Each row was made from one small tree. The marks that hang from a mark follow it in brackets, in alphabetical order. Every link used is in the known rows. Write each row's tree.
Known rows:
bevo(nazuguv(fatova pekub) punu(lefi)): [ -1   1  22   7   2   1  12  10  10  -2   0   3  -7  -4  -7  -8  -6 -19
   1   9 -18   9   7  -1]
pekub(lapepu): [ -4   0  -2  -5  -1  -7   3   8  -1  -5  -2   8  -6   3  -7 -11  -1  -7
  -7   1   2 -14   2   4]
nazuguv(pekub): [  1  -3  -4  -1   3  -6   2   8   6  -2   1   1  -6  -3  -1  -6  -3 -11
   1   9  -3  -7   7  -2]
bevo(nazuguv(fatova) punu): [ -4   3  27   4   2  -7   4   6   6  -1   0   3  -3  -4 -10 -10  -1 -19
   3   4 -11   1   3  -8]
ziruf(benot fodum(nodok(bevo debut))): [ 18   2  28 -18 -12  -8  -9  13   3  -3  -4  -4 -13   2  -8  -6   5 -18
   2  10 -12  -3   8  14]
fodum(nodok(bevo(nazuguv(fatova pekub) punu) debut)): [  1   2  26   5  -9 -20   4  13   4  -3   0  -7  -8  -5  -4  -6   2 -31
   3  14 -12   4  17  -3]
ziruf(fodum): [  5  -2  11 -11  -1   0  -6   3   0  -1  -1   2  -8   1  -8  -7   1 -10
   3   2  -6  -7   1  10]
fodum(nodok(bevo(nazuguv))): [  8   7  20  -4  -6  -3  -5  10   3   0  -2  -7  -8  -5  -7  -7   0 -23
   1   5  -8 -11  11   4]
lefi(punu teso): [  9  -1   7   4  -4  -8   7   7   4  -8   2   9  -4 -11  -8  -6   3 -12
  15   4   3  -1  -1   4]
teso(lefi(punu(bevo))): [  4  -3   7  -2  -7   0   5   7  12  -4   0   4  -5  -8 -11  -4   2  -9
  16  -1  -8 -14  -3  -3]
pekub(nazuguv(fatova)): [-13   0   8   0   3   7  -2  -1   8  -2   4   5  -1   2  -4  -8  -1 -11
 -10   9  -2 -10   4  -6]
lefi(punu(bevo(nazuguv(fatova pekub))) teso): [ -1  -5   6  19  -4   5  13   8  14  -7   0  10  -3 -15  -9  -8   6 -27
  12  11  -8  -1   4  -4]
nodok(bevo(nazuguv punu) debut): [  5   5  33  -6  -8 -15  12  10   3  -4  -4 -15 -11  -9  -9  -7  -5 -20
   4   9  -7   9   9   3]
lefi(punu(bevo(nazuguv(pekub(lapepu)))) teso): [ -3  -3  -1  16  -7  -3  17  14   5 -11  -3   7  -7 -11 -12 -11   5 -27
   6  12   0  -4   1   3]
ziruf(benot fodum(nodok(bevo))): [ 14   2  27 -13  -9  -3 -12  13   6   0  -3   7 -13   2  -7  -7   6 -18
   2   6 -15 -12   5   9]
nazuguv(fatova pekub): [ -4  -6  -2   3   4  -2   1   6  10  -1   3   8  -3  -3   1  -6   0 -11
  -1   7  -6 -10   8  -6]
fodum(nodok): [  9   3   6  -8   1  -8 -10   6   1  -1   1   3  -4   1  -4  -7   1 -14
   2   2  -4  -8   5   3]
ziruf(benot fodum): [ 11  -1  20 -13   0   2  -5   9   7  -2  -3   9  -9   3  -9  -8   2  -9
   0   6 -11  -8  -2   5]
lefi(punu(bevo(nazuguv)) teso): [  8   1  13   8  -5   4  12   7   9  -7  -3   3  -5 -15 -13  -9   3 -23
  13   5  -5   1  -2   5]
pekub(lapepu nazuguv): [-13   2   0  -2   0   1   2   4  -1  -6   1   2  -6   6  -8 -11  -2 -12
 -15  10   5 -15   1   0]
punu(bevo(nazuguv(fatova pekub(lapepu))) lefi(teso)): [ -6  -2   2  12  -3  16  19  11  12  -8  -4   8  -6  -5  -9 -13  -1 -21
 -10  10 -12 -10   6  11]
teso(lefi): [  2   0   7  -8  -2  -3  -1   6   8   0   1   0  -3  -2  -7  -3  -1  -6
   4   1  -4 -29   3  -2]
larud(pekub(lapepu)): [ -8  -1   2  -2  -3  -8   8   5   1  -4  -5  10  -8   4  -7  -8  -4 -13
 -13  -3  -3 -16   0  -1]

Which tree is each row?
[  9   1   6  -5  -2  15  13   6  13  -6  -4   3  -7  -7  -7  -9  -4  -8
   1   0 -12  -5  -1  20]  punu(bevo lefi(teso))
[  2  -3   7   8  -6   1   8  11  14  -3   1  -2  -6 -10 -12  -3   2 -21
  14  10  -9 -14   4  -8]  teso(lefi(punu(bevo(nazuguv(pekub)))))
[ -9   1  16   9   0  -5  15  12   4  -5  -2   8  -8   1  -9 -12  -4 -18
  -7   9 -12   4   7  -1]  bevo(nazuguv(fatova pekub(lapepu)) punu(lefi))
[ 13   6  29  -7 -13 -14  11  14   2  -7  -2  -5 -12  -6  -6  -7  -4 -18
   8   6  -9   8   9  22]  fodum(nodok(bevo(punu(lefi(teso))) debut))
[ -8  -6   0  21  -6   1  16  11   9 -11  -1  15  -4 -10 -11 -12   7 -27
   3  11  -4  -5   3  -2]  lefi(punu(bevo(nazuguv(fatova pekub(lapepu)))) teso)
[  4   1  15   1  -6   4   6   7  12  -3  -1  -2  -4 -10 -16  -4   1 -17
  14   3  -9 -14   0  -5]  teso(lefi(punu(bevo(nazuguv))))
[  2  -1   8  10  -1  21  16   8  17  -4  -3   4  -4 -10  -7  -9  -2 -21
  -2   9 -16  -7   6  10]  punu(bevo(nazuguv(fatova pekub)) lefi(teso))
[  6  -3   5   4  -5   0  10   7  11  -8  -2   9  -6 -13  -9  -9   4 -14
  15   1  -4   0  -4   6]  lefi(punu(bevo) teso)
[  7   7  30   2  -1   0  16  10   4  -5  -4  -1  -8  -8 -13 -10  -7 -18
   5   6 -10   6   2  14]  bevo(nazuguv punu(lefi(teso)))
[ 10   3  39 -10 -10 -15  -7  17   3  -1  -4   8 -15   1  -9  -9   4 -21
   8   6 -18  -3   2   4]  ziruf(benot fodum(nodok(bevo(punu))))
[-12  -6   4  14  -8   0  11  11  11  -6   1  10  -3  -5 -13  -8   5 -22
   4  10  -8 -20   5 -12]  teso(lefi(punu(bevo(nazuguv(fatova pekub(lapepu))))))
[-21  -1   3   2   1   4   2   2   3  -5   3  10  -2   6  -6 -12   0 -11
 -17   9   2 -15   3  -4]  pekub(lapepu nazuguv(fatova))
[ 18   2  22 -18  -6 -10 -12  10   0  -4  -2   0  -9   7  -9  -5   6 -16
   1  10 -10  -1   3  12]  ziruf(benot fodum(nodok(debut)))
[ -2  -2  17   7  -6   7   5   5  16  -2   1   6  -1 -10 -14  -5   4 -18
  11   2 -12 -13   1 -10]  teso(lefi(punu(bevo(nazuguv(fatova)))))
[  5   4  19   2   1  -4  13  12   6  -2  -2  -4 -10  -4  -9  -7  -8 -18
   3  11 -14  11   6   3]  bevo(nazuguv(pekub) punu(lefi))
[ -3   4  15  10  -4  -8  21  16  -1  -8  -4   4  -9  -4 -11 -12  -5 -23
  -2  13  -6   2   5  11]  bevo(nazuguv(pekub(lapepu)) punu(lefi(teso)))
[  7   1   7   5  -1  16  17  10  13  -5  -5  -5  -8 -10  -8  -8  -5 -21
   0  11 -13  -3   5  16]  punu(bevo(nazuguv(pekub)) lefi(teso))
[  6   5  38   2 -11   0  21  10   9  -6  -3  -5  -9 -11 -10  -8  -5 -19
   2   8 -13   9  10  14]  nodok(bevo(nazuguv(fatova) punu(lefi(teso))) debut)
[  9   4  14  -6   1  20   9   5  12  -3  -6  -7  -9  -5 -11  -9  -8 -13
  -3   2 -17   3   1  12]  punu(bevo(nazuguv) lefi)
[ -2   1  23  13  -1   1  16  11   9  -4  -1   6  -5  -8  -7  -9  -4 -22
   4  12 -14   2   7   4]  bevo(nazuguv(fatova pekub) punu(lefi(teso)))
[ -5  -4   4   7   3   9   5   6  15  -1  -2   2  -4  -7  -5  -8   1 -21
  -3   9 -14  -9   7  -5]  punu(bevo(nazuguv(fatova pekub)))
[ 10   4  27 -12  -9 -10  16  10   6  -5  -3 -10 -14  -5  -6  -7  -9  -8
   3   3 -11  15   7  15]  nodok(bevo(punu(lefi)) debut)
[ -1  -5   6  13   0   5   8   7  15  -4   1   5  -4 -12  -8  -7   4 -22
   9   9 -12   6   4 -10]  lefi(punu(bevo(nazuguv(fatova pekub))))
